What can hang from each mark:
Z837: Z65 Z196
Z65: Z527 Z532 Z837
Z763: Z99
Z99: Z527 Z763
Z532: Z65 Z196
Z196: Z532 Z763 Z837

Each row was made from one small tree. The marks that hang from a mark follow it in brackets, in the order of their numbers. Every link used is in the known rows. Write each row's tree.
Known rows:
Z837[Z65[Z532] Z196[Z763]]: [-21.8   4.7 -29.9 -69.8 -15.6 -28.6  24.7 -32.1   3.4 -42.3 -26.3  43.4
  12.2  -7.3  -5.4   6.4  24.1 -18.8 -12.9   4.9   7.5   4.3 -21.8 -29.5
 -15.2  -4.7 -20.9 -11.9 -27.9  10.3]
Z196[Z532 Z837]: [ -8.2   7.7 -16.2 -20.9  25.4 -25.9  29.8  -8.4   7.6 -20.2 -28.9  26.7
   6.2   6.1 -12.9   1.0  12.6 -17.2  -2.9   9.6   8.9   9.3 -20.0 -33.0
 -20.5  16.7  -5.2  -8.6 -13.5  13.5]
Z837[Z65[Z527 Z532] Z196[Z763[Z99]]]: [-51.1   0.8 -23.8 -67.7  -5.4 -33.5  21.4 -37.6  -2.1 -41.0 -20.3  51.5
  16.0 -15.3  -6.4  10.9  25.3 -17.4 -14.3   7.0  11.4  11.6  -7.5 -17.2
 -20.0  -8.2 -22.6 -10.2 -38.8  13.3]
Z196[Z837]: [  0.0   6.0  -9.9 -28.9   9.0 -26.9  34.3  -8.6   9.2 -17.4 -29.1  26.1
   3.9   1.3   6.3  -1.3   7.2 -17.0  -5.6   8.2  10.3   5.4 -19.0 -33.8
 -19.3  20.0  -6.1  -7.4 -24.7  13.6]
Z532[Z65[Z527] Z196[Z763]]: [-21.4   4.4 -14.2 -15.1  61.1 -23.1  34.3  -9.0  24.1 -11.0 -25.5  21.7
  -1.5 -19.0   2.7   7.6   8.1 -17.7 -10.7   8.2  14.3 -20.8 -16.7 -26.2
 -23.0   1.8  -0.3  11.3 -33.9   5.6]
Z532[Z65[Z837]]: [ 12.2  11.8 -17.4   7.8 -24.6 -21.3  36.4  -9.9  18.3 -19.2 -29.3  21.8
  -3.5  -6.8   9.1   2.6   5.3 -11.2 -10.6  11.3  13.6 -20.0 -22.7 -24.5
 -25.1  30.6  -1.5  -1.9 -17.7  13.7]
Z196[Z763[Z99] Z837[Z65]]: [-13.9  10.7 -10.4 -65.2  19.2 -32.9  28.5 -33.8   3.3 -35.9 -24.3  45.5
  10.4  -4.0  10.7   6.5  15.6 -19.1  -3.2   1.2  10.4   6.7  -9.0 -31.9
 -20.6  -1.6  -8.1  -7.7 -49.1  10.7]
Z763[Z99[Z527]]: [-37.8   9.9  -8.8   7.4   0.0 -27.9  30.8 -14.0  11.3 -30.8 -22.1  23.6
   4.9   3.7   0.6  -3.9   9.2 -15.6  -8.7   4.0  20.3  -5.2 -10.4 -14.9
 -12.7  23.0  -0.1  -7.0 -11.0  13.2]
Z99[Z527]: [-35.5   6.8 -11.6 -10.6   5.3 -25.2  33.6  -6.9  18.1 -27.7 -25.3  19.0
   3.5   0.9   3.0  -5.3   6.4 -14.6  -5.5   2.6  16.2  -6.5 -20.7 -23.1
 -12.6  20.0   1.8  -4.3  -6.7  14.2]
Z532[Z65[Z527 Z837] Z196[Z763]]: [-12.2   8.8 -17.0 -19.5  31.4 -21.7  34.6 -10.8  22.9 -14.2 -29.0  24.9
  -3.5 -20.7   7.2  10.5   7.6 -12.4 -12.6  16.8  12.3 -17.2 -18.7 -25.6
 -30.9   0.7  -2.4  14.3 -35.8  12.7]
Z837[Z65[Z527 Z532] Z196]: [-42.5  -5.2 -26.1 -59.0 -10.5 -28.8  25.2 -31.8   3.2 -36.0 -22.3  44.3
   9.0 -14.1  -5.5   4.9  20.4 -14.8 -14.7   5.0  10.1   9.5 -17.3 -20.0
 -18.3  12.2 -10.9  -7.4 -20.4  13.8]
Z196[Z532 Z763 Z837[Z65[Z527]]]: [-45.5   3.3 -16.7 -83.3  57.7 -31.2  24.7 -26.9   8.1 -31.4 -25.3  45.4
  13.1 -13.9  -3.9  10.4  16.1 -16.1   2.2   2.7   5.5  14.0 -16.4 -36.1
 -25.1 -14.4  -6.2  -2.3 -39.4  14.8]
Z196[Z532[Z65[Z527]] Z763[Z99]]: [-41.2   8.3 -17.4   1.1  42.4 -28.0  26.4 -13.6  12.9 -20.4 -21.2  27.7
   9.9 -15.4 -14.2  10.4  15.5 -17.0  -5.5   9.9  15.0 -12.0  -7.2 -17.3
 -22.8  -1.7  -9.5  -5.0 -29.0   9.2]
Z763[Z99]: [ -7.3   9.1 -23.8  18.9 -12.4 -27.2  32.5 -14.8   6.9 -19.3 -23.2  28.5
   6.7   0.8  -2.0  -2.3  10.5 -15.6  -7.2   6.2  16.3   3.6  -9.7 -13.8
 -15.0  21.7  -4.0 -10.4 -19.9  12.0]
Z837[Z196[Z532]]: [-13.2   5.6 -29.8  -2.7  -6.3 -22.8  28.0  -9.6   4.7 -24.6 -24.4  20.7
   7.8   2.7 -31.9  -0.2  13.3 -13.9  -6.1   3.7  10.0   4.9 -21.4 -21.6
 -14.3  22.7 -13.3 -15.3  -2.8  11.1]
Z532[Z196]: [  5.2   7.3 -27.9  11.5  24.1 -21.7  35.8  -8.5  16.4 -14.2 -27.1  23.7
  -2.0   1.2  -3.2  -2.9   9.1 -16.4  -8.7   7.0  14.1  -1.7 -19.2 -21.5
 -15.4  21.3   6.6   4.7 -13.8   8.3]
Z99[Z763]: [ -6.2   8.5 -18.6  -5.0   7.2 -27.2  36.0  -6.4  16.8 -43.8 -23.3  20.7
   2.5  -0.8   2.9  -4.9   7.1 -14.4  -7.2   3.3  12.4  -6.5 -20.5 -25.3
 -11.7  21.3  13.4  -8.1  -2.0  14.8]
Z837[Z65 Z196[Z532 Z763]]: [-25.9   7.8 -32.8 -53.2   8.9 -25.2  24.7 -27.2   4.4 -39.4 -23.3  37.8
  12.6  -6.1 -23.9   5.5  19.0 -15.3  -1.9  -4.5   6.5   4.1 -21.5 -29.6
 -14.8  -2.7 -16.9 -13.2 -22.9   8.2]
Z65[Z527 Z532 Z837[Z196[Z763]]]: [-32.7   3.4 -25.5 -59.3 -35.3 -28.3  26.2 -15.1   3.2 -28.3 -30.8  34.8
  11.8 -16.5  -6.8  12.3  17.8 -12.1 -16.8  23.1   7.3  13.9 -19.6 -23.3
 -28.1  -9.2 -33.1  -6.9 -30.1  23.2]

Which tree is each row?
[-25.8  -0.8 -29.9 -11.6  33.4 -25.7  29.9 -13.1  12.1 -13.8 -27.2  32.0
   1.6  -7.8  -1.2   3.1  18.8 -18.4 -18.6  18.5  14.3   6.5 -16.4 -17.5
 -20.4   7.8   1.6   9.2 -14.5  13.6] => Z65[Z527 Z532[Z196]]
[ -6.3   6.2 -17.0   9.3  21.2 -20.4  36.3 -11.1  21.2 -11.5 -27.4  24.3
  -8.3 -16.5   5.6   5.9   4.6 -10.9 -14.0  15.5  15.3 -18.2 -18.3 -19.9
 -29.8  24.4   6.5  14.6 -22.1  13.3] => Z532[Z65[Z527 Z837] Z196]
[-35.5  11.9   1.3 -69.5  59.5 -29.8  26.9 -35.6  13.5 -43.3 -23.5  40.8
   1.5   1.0   9.6   4.5  15.0 -21.1  -9.7   1.7  15.8  -5.1  -9.2 -31.9
 -18.4  -1.7   5.6   7.6 -37.4   7.1] => Z532[Z196[Z763[Z99[Z527]] Z837[Z65]]]
[-13.3   9.8 -19.9 -13.3  14.0 -21.4  27.7  -8.3  13.5 -28.6 -24.8  17.2
   6.7  -5.8 -27.5   7.4  13.4 -17.5  -7.0   3.8   9.5 -18.9 -22.6 -29.6
 -17.0  10.1 -19.2 -13.8 -16.8   5.0] => Z837[Z196[Z532[Z65] Z763]]
[-44.3   2.9 -10.5 -86.3  25.8 -36.7  22.7 -38.3   2.9 -38.1 -24.7  55.4
  13.8 -13.3  12.1  12.6  25.3 -20.8 -11.7  13.6  10.3  15.5  -6.2 -26.5
 -26.0 -14.1 -13.0  -4.1 -50.4  15.0] => Z196[Z763[Z99] Z837[Z65[Z527 Z532]]]
[-51.1   9.6  -1.6 -85.2  21.3 -34.9  22.1 -36.9   6.7 -52.3 -25.7  48.8
  10.9   1.9  13.5   7.7  25.2 -23.3 -13.5   8.7  13.6   2.3 -10.0 -31.7
 -19.7  -7.9  -9.0  -4.9 -35.0  13.2] => Z196[Z763[Z99[Z527]] Z837[Z65[Z532]]]
[-44.4  -0.7 -21.8 -71.9   6.9 -28.4  28.1 -28.7   7.7 -34.6 -21.1  39.3
  12.3 -21.0  -3.4   6.3  12.0 -12.5  -3.1  -5.0   8.1   6.3 -17.4 -25.8
 -18.1  -4.1 -16.6  -8.4 -39.4  12.4] => Z837[Z65[Z527] Z196[Z763]]
[-35.6   4.8 -26.0 -18.6  40.7 -30.2  25.7 -18.3   7.9 -18.5 -25.8  36.8
   7.9 -10.0  -3.1   9.8  22.9 -20.7 -18.3  20.7  15.4   9.3  -6.3 -14.6
 -22.9 -12.9  -9.9   5.9 -32.6  12.4] => Z65[Z527 Z532[Z196[Z763[Z99]]]]
[-30.6  17.1 -17.4 -23.8   5.8 -26.8  26.0 -20.3   8.9 -36.2 -30.5  33.9
   2.4   3.7   1.7   7.8  22.2 -18.0 -22.3  25.2  17.3  -2.5 -12.2 -18.8
 -24.6  -6.7  -8.9  10.0 -19.3  17.1] => Z65[Z532[Z196[Z763[Z99[Z527]]]] Z837]
[-15.0   2.5 -11.7 -15.0 -29.8 -21.9  33.5 -11.3  11.9 -21.3 -25.3  23.0
  -0.8 -17.9  -3.7   6.8   3.2  -7.9 -12.6  10.5  12.0 -14.4 -19.4 -20.4
 -27.7  31.6 -14.3  -5.2 -22.0  16.0] => Z532[Z65[Z527 Z837[Z196]]]
[ -8.3   1.2   1.3 -20.7  66.9 -23.7  34.6  -9.5  22.6 -12.1 -26.6  22.4
  -7.3 -11.2   7.4   4.3   5.3 -18.3 -12.6  10.5  14.2 -16.0 -15.0 -29.7
 -26.4  26.2   9.2  11.7 -28.8   7.1] => Z532[Z65[Z527] Z196[Z837]]
[-49.5  -2.0 -26.9 -82.0   0.4 -30.2  24.0 -31.3   4.7 -38.4 -23.9  45.2
  13.9 -18.5  -3.2   9.6  22.9 -16.4 -12.5   5.5   7.3  10.5 -17.7 -25.9
 -19.7  -9.7 -21.1  -8.7 -34.8  14.2] => Z837[Z65[Z527 Z532] Z196[Z763]]
[-41.3  -2.3 -29.6 -45.9   5.1 -30.0  27.1 -29.9  10.1 -32.2 -24.2  46.5
   8.7 -13.7   9.1   3.9  21.2 -15.7 -11.5   8.8  11.6   9.1 -16.7 -20.2
 -20.2   5.6  -0.7  -0.6 -22.0  15.3] => Z837[Z65[Z527 Z532]]
[-14.7   5.0 -14.2  -1.5 -11.3 -22.9  35.4 -10.1  19.0 -14.1 -26.9  23.5
  -1.4 -18.5  10.1   5.7   3.3  -8.8  -9.5  13.4  13.6 -14.8 -19.0 -20.7
 -29.2  23.9  -3.6   2.1 -24.1  17.4] => Z532[Z65[Z527 Z837]]
[ -2.9  11.3 -23.8 -38.7 -41.7 -23.2  31.7 -11.0   4.8 -26.2 -30.0  25.0
   8.6  -6.9  -8.2   5.6   8.8 -10.2  -7.7  10.6   7.5   4.9 -23.2 -28.1
 -22.3   4.2 -28.0 -10.6 -29.2  18.2] => Z65[Z837[Z196[Z763]]]
[-45.4  15.5  -7.2  -0.7  40.4 -25.8  25.9 -14.2  18.4 -36.8 -22.3  20.4
   6.1   0.1 -13.5   6.0  14.9 -19.4  -7.8   4.9  17.8 -26.5 -11.9 -21.6
 -16.3   4.9  -5.8  -4.9 -15.1   7.2] => Z196[Z532[Z65] Z763[Z99[Z527]]]
[-31.7   5.0  -9.4 -66.5  64.3 -31.5  27.6 -35.1   8.4 -28.6 -22.7  47.6
   5.1 -13.3   8.8   9.5  14.8 -18.5  -6.9   4.6  12.2   9.6  -4.7 -27.0
 -25.0  -7.0   1.8   8.1 -54.1   9.7] => Z532[Z196[Z763[Z99] Z837[Z65[Z527]]]]
[-13.0   9.7 -20.1 -18.7 -18.4 -27.6  28.7 -16.0   1.3 -27.8 -23.1  26.9
  12.0  -3.2 -14.6   3.4  12.7 -16.1  -7.7   4.2  12.6   3.8 -11.2 -19.8
 -14.9   6.7 -26.2 -17.0 -32.6  10.4] => Z837[Z196[Z763[Z99]]]
[-23.7   6.7 -31.1 -39.7  15.9 -25.8  28.6 -14.1  11.1 -16.8 -33.1  35.3
   4.0 -14.2   3.1  11.4  19.8 -15.2 -18.3  27.9  10.7   8.9 -18.1 -22.6
 -30.1 -15.1 -12.2  12.2 -30.0  19.9] => Z65[Z527 Z532[Z196[Z763]] Z837]
[  0.6   7.2 -29.1 -25.7 -60.6 -24.1  28.8 -14.0   1.4 -27.3 -31.5  30.2
   5.1   0.5  -9.6   3.9  17.6 -12.8 -20.1  21.0   9.1   7.7 -23.2 -21.8
 -23.2  21.6 -23.3 -10.9 -11.0  19.6] => Z65[Z532 Z837[Z196]]
[ -2.9  16.3 -25.9  -5.1   3.0 -21.9  30.3  -9.5  15.5 -21.2 -30.6  23.9
   3.8  -8.2 -10.0  10.4  13.2 -13.1  -6.2  14.1   9.3 -18.0 -23.0 -29.9
 -26.1   2.8 -11.9  -2.4 -21.0  13.1] => Z196[Z532[Z65[Z837]] Z763]
[-23.2  14.1  13.7 -28.8  65.9 -26.3  30.5 -16.2  22.1 -31.2 -25.4  22.1
  -4.5   1.0   6.7   5.7  10.2 -23.2 -14.8   8.3  19.1 -28.1 -10.0 -31.5
 -20.8  11.7   2.5   7.7 -32.0   3.9] => Z532[Z65 Z196[Z763[Z99[Z527]] Z837]]
[ -5.2  11.6 -12.4 -55.0  49.5 -29.7  28.7 -35.3   6.3 -33.8 -24.8  45.8
   3.1  -2.4   6.9   5.9  16.8 -20.8  -8.2   3.3  12.0   3.1  -8.2 -32.0
 -21.3  -0.7   1.3   4.3 -47.6   6.2] => Z532[Z196[Z763[Z99] Z837[Z65]]]
[ 13.0  18.6 -18.1   9.8  11.6 -22.2  32.8 -17.5  15.4 -20.9 -27.5  26.2
  -4.2  -6.6   2.5   8.8  11.2 -15.6 -14.8  16.0  16.5 -21.2 -11.8 -20.6
 -27.0   9.9  -3.8   8.1 -34.9   8.3] => Z532[Z65[Z837] Z196[Z763[Z99]]]
[-16.3  13.5 -14.3 -31.9  31.3 -30.6  25.6 -14.0   3.1 -25.8 -27.0  33.8
  12.7   4.4 -14.5   7.0  17.0 -20.0  -3.7  11.9   9.6  10.8  -9.8 -29.4
 -20.9  -4.0 -16.0 -11.2 -31.8  12.6] => Z196[Z532 Z763[Z99] Z837]
[-24.4   7.7 -26.9 -57.4 -22.3 -31.0  21.7 -38.7  -1.8 -45.9 -22.6  47.1
  13.6  -4.0  -8.5   7.7  26.8 -19.9 -15.5   4.5  10.8   6.4 -11.5 -20.6
 -16.4  -2.5 -22.4 -15.3 -33.7   9.8] => Z837[Z65[Z532] Z196[Z763[Z99]]]
[-41.1  15.2   8.9 -30.8  53.0 -27.8  25.2 -14.7  16.7 -37.2 -24.5  23.5
   4.9   2.2  -9.2   8.2  14.5 -21.6  -8.1   7.5  15.2 -21.4 -11.0 -31.2
 -21.0   6.3  -7.5  -5.2 -23.2   7.6] => Z196[Z532[Z65] Z763[Z99[Z527]] Z837]
[-30.2   3.5 -27.8 -18.5 -19.8 -23.0  27.7 -11.4   2.3 -22.9 -25.8  27.4
   7.7 -10.0 -27.0   6.0  10.4  -6.6  -6.9  13.3   8.9  13.0 -19.1 -18.2
 -26.4  16.4 -18.0  -7.3 -11.1  21.6] => Z65[Z527 Z837[Z196[Z532]]]
[-29.0   2.0 -11.9 -82.9  72.1 -28.9  29.6 -28.7  13.2 -25.3 -26.3  43.4
   3.7 -15.5  11.0   7.9  13.0 -17.8  -4.7   4.1   8.8   7.9 -14.5 -36.1
 -25.7  -9.5   1.9  11.1 -47.7  10.5] => Z532[Z196[Z763 Z837[Z65[Z527]]]]
[-35.2   6.3 -21.9 -46.4 -38.8 -30.5  23.6 -21.0  -2.5 -30.5 -26.8  38.9
  13.4 -13.4  -9.4  12.9  21.1 -12.7 -19.1  24.2  11.0  15.6  -9.5 -14.4
 -28.5  -6.8 -33.9  -8.8 -34.7  22.4] => Z65[Z527 Z532 Z837[Z196[Z763[Z99]]]]
[-30.5  -1.3  -8.8 -67.0  28.5 -30.4  31.4 -28.2  10.6 -28.0 -24.5  43.4
   5.9 -13.2  14.1   3.7   9.2 -14.2  -2.4   1.4   9.5  10.5 -15.5 -30.2
 -23.6  12.4   2.2  -1.8 -36.3  15.0] => Z196[Z837[Z65[Z527]]]
[-39.3  -0.1 -17.3 -60.2  45.4 -29.4  26.5 -26.6   7.6 -28.4 -23.6  43.5
   8.2 -10.6  -4.5   5.2  14.8 -14.3   0.2   2.8   7.7  13.4 -15.8 -30.4
 -24.2   8.2   3.6  -2.9 -26.0  14.9] => Z196[Z532 Z837[Z65[Z527]]]
[-17.3   3.9   0.5 -44.8  74.8 -25.6  33.1  -9.5  22.3 -11.6 -27.9  22.8
  -2.5 -16.3   7.9   9.9   7.4 -19.8 -10.8  11.7  11.5 -15.2 -15.5 -35.5
 -27.4   2.9   0.6  10.4 -43.0   6.7] => Z532[Z65[Z527] Z196[Z763 Z837]]
[-18.0   4.6 -32.6 -30.5  -3.7 -23.3  26.2 -27.5   3.1 -38.0 -21.0  36.2
   7.7  -1.8 -25.0   0.1  16.9 -13.1  -3.3  -5.6   8.5   3.0 -21.7 -23.7
 -13.9  21.4  -6.2 -12.0  -9.2   8.5] => Z837[Z65 Z196[Z532]]
[-35.3  11.7  -0.8 -52.5  50.4 -30.1  24.8 -19.8  10.3 -37.0 -29.1  32.3
   3.1   8.1   1.4   6.4  22.1 -25.9 -21.4  19.2  16.1  -0.1  -9.5 -29.6
 -20.8  -4.5  -6.2   5.8 -26.6  11.1] => Z65[Z532[Z196[Z763[Z99[Z527]] Z837]]]
[-32.2   2.5 -20.0  11.8  37.4 -23.3  30.7  -7.6  18.1 -16.2 -23.2  20.7
   3.4 -13.4 -12.4   4.8   9.9 -14.0  -4.9   7.6  13.4 -14.0 -17.8 -20.0
 -21.6  19.2   1.7  -1.0 -10.8  10.2] => Z196[Z532[Z65[Z527]]]
[ -8.2  11.6  -6.4 -33.3  47.1 -24.9  28.9  -7.4  16.4 -21.8 -29.3  22.3
   4.9  -2.4  -8.4   8.6  13.1 -20.7  -4.1  10.0   7.9 -15.3 -20.9 -39.7
 -23.3   5.1 -10.7  -5.7 -28.1   7.3] => Z196[Z532[Z65] Z763 Z837]
[-32.3  -0.1 -16.7  -2.2  22.6 -22.2  28.4  -9.2  11.7 -21.5 -20.9  19.2
   3.5 -13.0 -26.5   5.4   9.6 -13.4  -8.2   4.1  11.9 -14.1 -18.3 -20.1
 -20.6  27.0 -10.8  -8.7  -9.1   8.4] => Z837[Z196[Z532[Z65[Z527]]]]
